Every row comes from one small tree of marks. Brackets hold a mark, then the marks that hang from it, in the order of their numbers. Every link used is in the known rows. Which tree was each row made from?
Known rows
[Q849 [Q650 Q229 Q293 Q477]]: [-1.52 -3.79  0.94 -2.95  0.27  2.59  1.00  2.63 -0.81  0.30 -0.13  1.17
 -1.67  0.27  5.36  1.61  1.05 -0.92 -1.43 -3.01  1.52  1.84]
[Q849 [Q650 Q229 Q293]]: [-1.02 -3.77  0.49 -3.11 -0.09  2.65  0.94  2.01 -1.11  1.49 -0.19  1.49
 -2.43  0.56  3.07  1.40 -0.10 -0.69  0.41 -3.23  2.24  3.22]
[Q683 [Q195 [Q650 Q229]]]: [-0.07 -4.67  1.16 -2.86  0.05  2.97 -1.89  0.29 -3.39  0.45 -0.35  1.24
 -4.60  1.36  3.23  3.27 -3.44  0.67 -0.02 -3.92  0.61  3.33]
[Q477 [Q650 Q293]]: [-0.67 -3.91 -1.95 -3.92 -0.81  2.60  0.59  0.77 -1.77  4.74  0.44  1.70
 -2.29  1.81  0.98  1.26 -1.62 -0.36  0.75 -2.86  3.69  1.66]
[Q650 Q849]: [ 0.38 -4.12 -1.13 -3.94 -0.90  3.84  1.12  1.74 -2.85  3.42  0.18  1.53
  0.37  0.67 -0.17  1.07 -1.63 -0.13  0.73 -4.13 -0.23  0.86]
[Q849 [Q650 [Q293 [Q11 Q229]] Q477]]: [-1.45 -2.17 -0.93 -2.60  0.98  2.49  0.46 -2.19 -1.22  0.16 -0.17  3.30
 -2.77  0.29  3.15 -1.21  0.57 -1.09 -0.48 -2.81  2.12  0.99]
[Q849 [Q650 Q229]]: [-0.88 -4.13  0.14 -3.10  0.34  3.50  0.20  1.68 -2.14  1.77 -0.23  2.29
 -2.85  0.75  2.63  1.32 -1.70 -0.16  1.80 -3.10  2.18  3.55]
[Q195 Q650 Q683]: [-0.68 -4.39  0.95 -2.84 -0.77  3.81 -0.59 -2.34 -4.82  3.93  0.94  1.62
 -3.18  1.59  1.27  2.74 -1.41  0.49 -0.29 -3.78  1.59  0.76]
[Q195 [Q650 Q477 Q849] Q683]: [-0.84 -4.66  1.77 -3.07 -0.33  3.93  0.52 -1.27 -3.83  1.07  1.10  0.48
 -0.93  1.01  2.56  3.08  1.10  0.09 -2.56 -3.82 -1.01 -1.79]
[Q683 [Q195 [Q650 [Q293 Q11] Q477]]]: [-0.79 -2.85  0.78 -2.95  0.50  2.39 -1.20 -3.20 -3.06  0.38 -0.18  0.92
 -4.50  0.59  3.80  3.45 -1.98 -0.38 -2.38 -3.47  1.21  1.10]
[Q477 [Q650 Q229 [Q293 Q11] Q849]]: [-1.25 -3.16 -1.86 -3.67  1.36  2.68  1.55 -2.60 -0.29  0.53 -0.07  1.07
 -3.02  0.65  2.41  2.01  0.76 -0.90  0.97 -2.65  0.95  1.17]
[Q11 Q229]: [ 0.30 -3.97 -2.38 -2.87 -0.79  3.37 -0.39  1.09 -2.79  3.24  0.00  3.62
 -1.13  1.26  0.69 -1.61 -2.22  0.20  1.11 -4.14  0.95  1.66]
[Q11 [Q229 [Q650 Q477]]]: [-0.53 -3.98 -2.94 -2.58 -0.32  3.48 -0.02  1.66 -2.00  1.97  0.09  3.29
 -0.92  1.63  3.09 -1.69 -0.51  0.04  0.79 -3.57  0.61 -0.18]
[Q229 Q11 [Q650 Q293 Q477 Q849]]: [-1.17 -3.76 -0.61 -3.79 -1.02  3.44  2.55  2.83 -0.41  3.00  0.33  0.61
  0.62 -0.49  2.90  1.17  1.83 -0.30 -0.24 -3.35 -0.77 -1.78]
[Q683 Q195]: [ 0.56 -4.15 -0.94 -3.43 -1.03  3.24 -0.88  1.16 -3.54  2.87 -0.60  1.99
 -1.77  0.98  0.80  2.18 -4.72  0.60  0.86 -4.20  1.76  3.21]
[Q849 Q650]: [-0.55 -3.81 -0.24 -3.55 -0.38  3.66  0.16  1.21 -3.07  3.69  0.12  2.70
 -2.18  1.05  0.35  0.97 -2.84 -0.10  1.99 -3.06  3.36  2.92]
[Q849 [Q650 Q293]]: [-0.70 -3.47  0.15 -3.56 -0.85  2.77  0.93  1.63 -2.15  3.50  0.21  1.96
 -1.76  0.84  0.90  1.03 -1.41 -0.67  0.59 -3.25  3.38  2.66]
[Q195 [Q650 Q229 Q477 Q849] Q683]: [-1.18 -4.92  2.22 -2.59  0.46  3.84  0.49 -0.78 -2.88 -0.83  0.72  0.14
 -1.53  0.73  4.79  3.39  2.27  0.06 -2.78 -3.84 -2.16 -1.20]
[Q683 [Q195 [Q650 Q229 Q477 Q849]]]: [-0.34 -4.84  1.98 -3.13  0.47  3.09 -0.75  1.43 -2.41 -2.52 -0.24  0.14
 -2.35  0.81  4.51  3.66 -0.99  0.27 -2.27 -3.88 -1.95  0.73]
[Q195 [Q650 [Q229 Q11] Q849] Q683]: [-1.24 -4.89  2.37 -2.94  0.15  4.04  0.78 -1.37 -2.63  1.39  0.53  0.67
 -2.70 -0.30  2.78  3.15  1.49  0.76 -0.23 -3.77 -1.66 -0.31]
[Q11 [Q229 [Q650 Q293 Q849]]]: [-0.01 -3.72 -2.48 -3.34 -1.06  2.78  1.81  2.03 -0.69  1.33  0.08  2.27
  0.12  1.46  0.66 -1.55  1.05 -0.43  0.83 -3.97 -0.34 -0.25]
[Q683 [Q195 [Q650 Q293 Q477]]]: [-0.36 -4.06  1.54 -3.19 -0.81  2.33 -1.15  0.95 -3.00  0.94  0.03  0.46
 -2.85  1.18  3.77  3.30 -1.97 -0.06 -3.09 -3.79  1.02  1.07]
[Q477 [Q650 Q229 Q849]]: [-0.61 -4.76 -1.49 -3.87  0.51  3.47  0.89  1.24 -1.31  1.27  0.09  1.36
 -1.78  1.42  1.85  1.65 -0.55 -0.03  1.64 -2.89  0.75  1.41]
[Q293 [Q650 [Q229 Q11] Q477]]: [-1.59 -4.23  0.22 -2.80  0.49  3.39  0.37  0.10 -1.68  2.24  0.28  1.89
 -3.89 -0.31  5.31  1.45 -0.26  0.11  2.22 -2.67  0.61  0.89]

Which tree is each row?
[ 0.17 -4.08 -2.89 -3.21 -0.56  3.63  1.05  1.63 -1.67  1.46  0.04  3.04
 -0.20  1.67  0.06 -1.62 -0.47  0.09  2.18 -3.86 -0.38  0.08] => [Q11 [Q229 [Q650 Q849]]]
[-0.24 -3.60 -2.99 -2.86 -1.11  2.69  0.67  1.54 -1.35  2.96  0.08  2.92
 -1.36  1.77  1.57 -1.71 -0.19 -0.31  1.25 -3.81  1.47  0.93] => [Q11 [Q229 [Q650 Q293]]]
[ 0.02 -4.43  1.93 -3.38 -0.24  2.31 -0.09  1.31 -1.73 -1.45 -0.30 -0.21
 -2.76  0.93  2.99  3.67 -0.66 -0.04 -1.85 -4.14 -1.17  1.83] => [Q683 [Q195 [Q650 Q229 Q293 Q849]]]
[-1.02 -2.78 -0.75 -3.14  1.01  2.89  1.88 -1.08 -0.57 -0.36 -0.21  0.50
 -0.70 -0.63  4.95  2.01  2.09 -1.23 -2.06 -3.71 -1.97 -0.16] => [Q650 Q229 [Q293 Q11] Q477 Q849]
[-0.43 -4.45 -0.40 -3.34  0.16  3.70  1.20  2.83 -1.51  0.25 -0.06  0.79
  0.62  0.13  4.37  1.69  0.73 -0.37 -1.29 -3.96 -2.15  0.07] => [Q650 Q229 Q477 Q849]
[-0.50 -2.53 -1.96 -3.01  0.53  2.73  1.34 -1.65 -0.92 -0.19 -0.15  2.23
 -0.22 -0.11  2.74 -0.90  1.68 -1.04 -1.79 -3.88 -1.43 -1.09] => [Q650 [Q293 [Q11 Q229]] Q477 Q849]
[-2.04 -3.81  1.59 -3.03  0.21  2.95  1.36  2.68 -0.37  1.46 -0.28  1.24
 -2.03 -1.07  5.50  1.46  1.52 -0.44 -0.69 -2.80  1.24  1.28] => [Q849 [Q650 [Q229 Q11] Q293 Q477]]
[-1.14 -4.09  0.64 -3.50 -0.31  3.09  2.22  3.26  0.01  1.21 -0.13  0.14
  0.54 -1.43  5.00  1.62  2.56 -0.41 -1.88 -3.84 -2.40 -0.75] => [Q650 [Q229 Q11] Q293 Q477 Q849]
[-1.87 -4.15  1.27 -2.96  0.69  3.70  0.65  2.30 -1.34  1.55 -0.26  2.02
 -2.37 -0.88  4.88  1.41  0.13  0.10  0.73 -2.66  1.15  1.59] => [Q849 [Q650 [Q229 Q11] Q477]]
[-0.75 -2.87 -3.20 -2.77  1.03  3.72  1.00 -2.02 -1.43 -0.32 -0.16  3.10
 -1.16  0.75  2.30 -1.21  0.68 -0.45  1.05 -3.40 -1.03 -1.20] => [Q293 [Q11 [Q229 [Q650 Q477 Q849]]]]
[-0.70 -4.35  1.90 -2.77  0.00  2.14 -1.12  1.26 -2.07 -1.06 -0.23  0.06
 -3.51  0.90  6.05  3.49 -0.77 -0.10 -3.23 -3.85 -0.17  1.62] => [Q683 [Q195 [Q650 Q229 Q293 Q477]]]
[-0.76 -2.72 -1.86 -2.76  1.37  3.11  0.49 -4.21 -2.01 -0.89  0.39  3.35
 -3.27  0.77  2.25 -1.09  0.09 -0.70  1.89 -2.81 -0.27 -0.61] => [Q293 [Q11 Q229] [Q650 Q477 Q849]]
[-1.19 -3.48  0.45 -3.31 -0.55  2.76  0.96  2.31 -1.84  2.42  0.24  1.57
 -1.11  0.58  3.17  1.19 -0.17 -0.91 -1.22 -3.01  2.62  1.19] => [Q849 [Q650 Q293 Q477]]
[-0.35 -4.63  1.37 -3.26 -0.56  3.96  0.40 -1.82 -4.19  2.27  1.00  0.94
 -1.74  1.30  0.37  2.93 -0.10  0.31 -0.76 -3.97 -0.24 -0.32] => [Q195 [Q650 Q849] Q683]
[-0.29 -4.13 -2.49 -3.07 -0.27  3.60  1.08  2.27 -1.39  0.35  0.11  2.65
  0.53  1.37  2.30 -1.53  0.93 -0.14  0.34 -3.69 -1.20 -1.33] => [Q11 [Q229 [Q650 Q477 Q849]]]
[-1.20 -3.09 -0.75 -2.87  1.95  3.35  0.95 -3.71 -1.70 -1.04  0.29  1.60
 -3.71  0.21  4.44  1.90  0.50 -0.82  1.66 -2.72 -0.75  0.31] => [Q293 Q11 [Q650 Q229 Q477 Q849]]
[-0.76 -4.34  0.02 -3.13  0.59  3.23  1.05  0.48 -1.60 -0.50  0.49  1.11
 -2.08  0.78  4.42  1.71  0.48 -0.53  1.00 -3.06 -0.92  0.21] => [Q293 [Q650 Q229 Q477 Q849]]
[-0.51 -3.74 -2.12 -3.10 -0.73  2.81  1.78  2.71 -0.38  0.16  0.18  1.87
  0.90  1.19  2.86 -1.26  2.34 -0.68 -1.04 -3.81 -1.14 -1.67] => [Q11 [Q229 [Q650 Q293 Q477 Q849]]]
[-0.95 -4.75  1.31 -2.31  0.02  3.66 -0.59 -1.96 -3.73  2.05  0.60  1.20
 -3.70  1.24  3.47  3.16 -0.14  0.45 -0.57 -3.81  0.48  1.29] => [Q195 [Q650 Q229] Q683]
[-0.95 -3.62 -1.45 -3.58 -1.47  3.25  1.47  1.72 -1.41  5.90  0.14  1.72
 -1.60  0.09  1.60  0.76 -0.52  0.11  1.96 -3.43  1.79  0.71] => [Q229 Q11 [Q650 Q293]]
[-0.89 -2.86 -2.23 -4.13  0.69  2.81  1.53 -2.91 -1.29  2.50  0.29  1.46
 -2.44  0.92  0.22  1.74 -0.42 -0.83  1.08 -2.69  2.04  0.58] => [Q477 [Q650 [Q293 Q11] Q849]]
[-0.74 -2.55 -1.14 -3.57  0.28  3.07  1.84 -1.49 -1.57  1.58  0.18  0.91
 -0.16 -0.36  2.71  1.66  0.89 -1.18 -1.92 -3.69 -0.77 -0.77] => [Q650 [Q293 Q11] Q477 Q849]
[-0.49 -4.45 -0.08 -3.56 -0.18  3.97  1.44  2.13 -1.31  2.46 -0.21  1.32
 -0.53 -0.93  2.19  1.40 -0.04  0.36  1.34 -3.84 -1.61  0.95] => [Q650 [Q229 Q11] Q849]
[-0.94 -2.40 -1.59 -3.12  0.18  2.94  0.81 -2.14 -2.16  3.16  0.00  1.57
 -1.57 -0.06  3.56  1.52 -0.39 -0.98 -1.42 -3.53  0.96  0.41] => [Q650 [Q293 Q11] Q477]
[-0.67 -3.76 -1.02 -3.99 -1.28  3.40  2.54  2.24 -0.76  4.11  0.25  1.07
 -0.18 -0.21  0.80  0.95  0.69 -0.06  1.55 -3.61 -0.04 -0.46] => [Q229 Q11 [Q650 Q293 Q849]]
[-0.83 -4.30  0.30 -3.49  0.20  3.52  1.31 -0.07 -1.43  1.59  0.27  1.64
 -3.34 -0.32  2.32  1.35 -0.14  0.19  3.62 -3.00 -0.33  1.12] => [Q293 [Q650 [Q229 Q11] Q849]]
[-1.36 -4.31  0.67 -3.27  0.60  3.51  1.40  0.61 -1.02  0.53  0.34  1.25
 -2.48 -0.55  4.44  1.59  1.01 -0.03  1.77 -2.79 -1.16 -0.35] => [Q293 [Q650 [Q229 Q11] Q477 Q849]]
[-1.00 -2.59 -2.29 -2.30  1.30  2.96 -0.55 -4.68 -2.69  0.73  0.35  4.04
 -4.68  1.11  3.16 -1.21 -1.16 -0.54  2.29 -2.64  1.59  0.53] => [Q293 [Q11 Q229] [Q650 Q477]]
[ 0.03 -4.54  1.53 -3.58 -0.31  3.28 -0.78  1.08 -3.45 -0.43  0.18  0.51
 -1.75  1.09  2.38  3.27 -2.03  0.32 -2.10 -3.90 -0.90  0.12] => [Q683 [Q195 [Q650 Q477 Q849]]]
[-1.53 -3.74  1.19 -3.25 -0.14  2.85  1.28  2.10 -0.69  2.61 -0.27  1.65
 -2.80 -0.82  3.30  1.19  0.15 -0.19  1.14 -2.98  2.01  2.69] => [Q849 [Q650 [Q229 Q11] Q293]]
[-0.59 -4.09 -0.01 -3.39 -0.27  2.85  1.90  3.23 -0.49  0.11 -0.01  0.02
  0.94 -0.06  4.84  1.79  2.12 -0.87 -2.69 -4.11 -2.05 -0.25] => [Q650 Q229 Q293 Q477 Q849]
[-0.79 -4.38 -1.13 -3.98  0.08  2.61  1.66  1.68 -0.28  1.20  0.15  0.65
 -1.34  1.25  2.38  1.78  0.93 -0.57  0.18 -2.96  0.72  1.10] => [Q477 [Q650 Q229 Q293 Q849]]
[ 0.14 -4.03  1.06 -3.40 -1.12  2.33 -1.24  0.43 -3.40  2.18  0.06  0.86
 -3.68  1.44  1.51  3.09 -3.14  0.18 -1.20 -3.96  1.80  2.39] => [Q683 [Q195 [Q650 Q293]]]
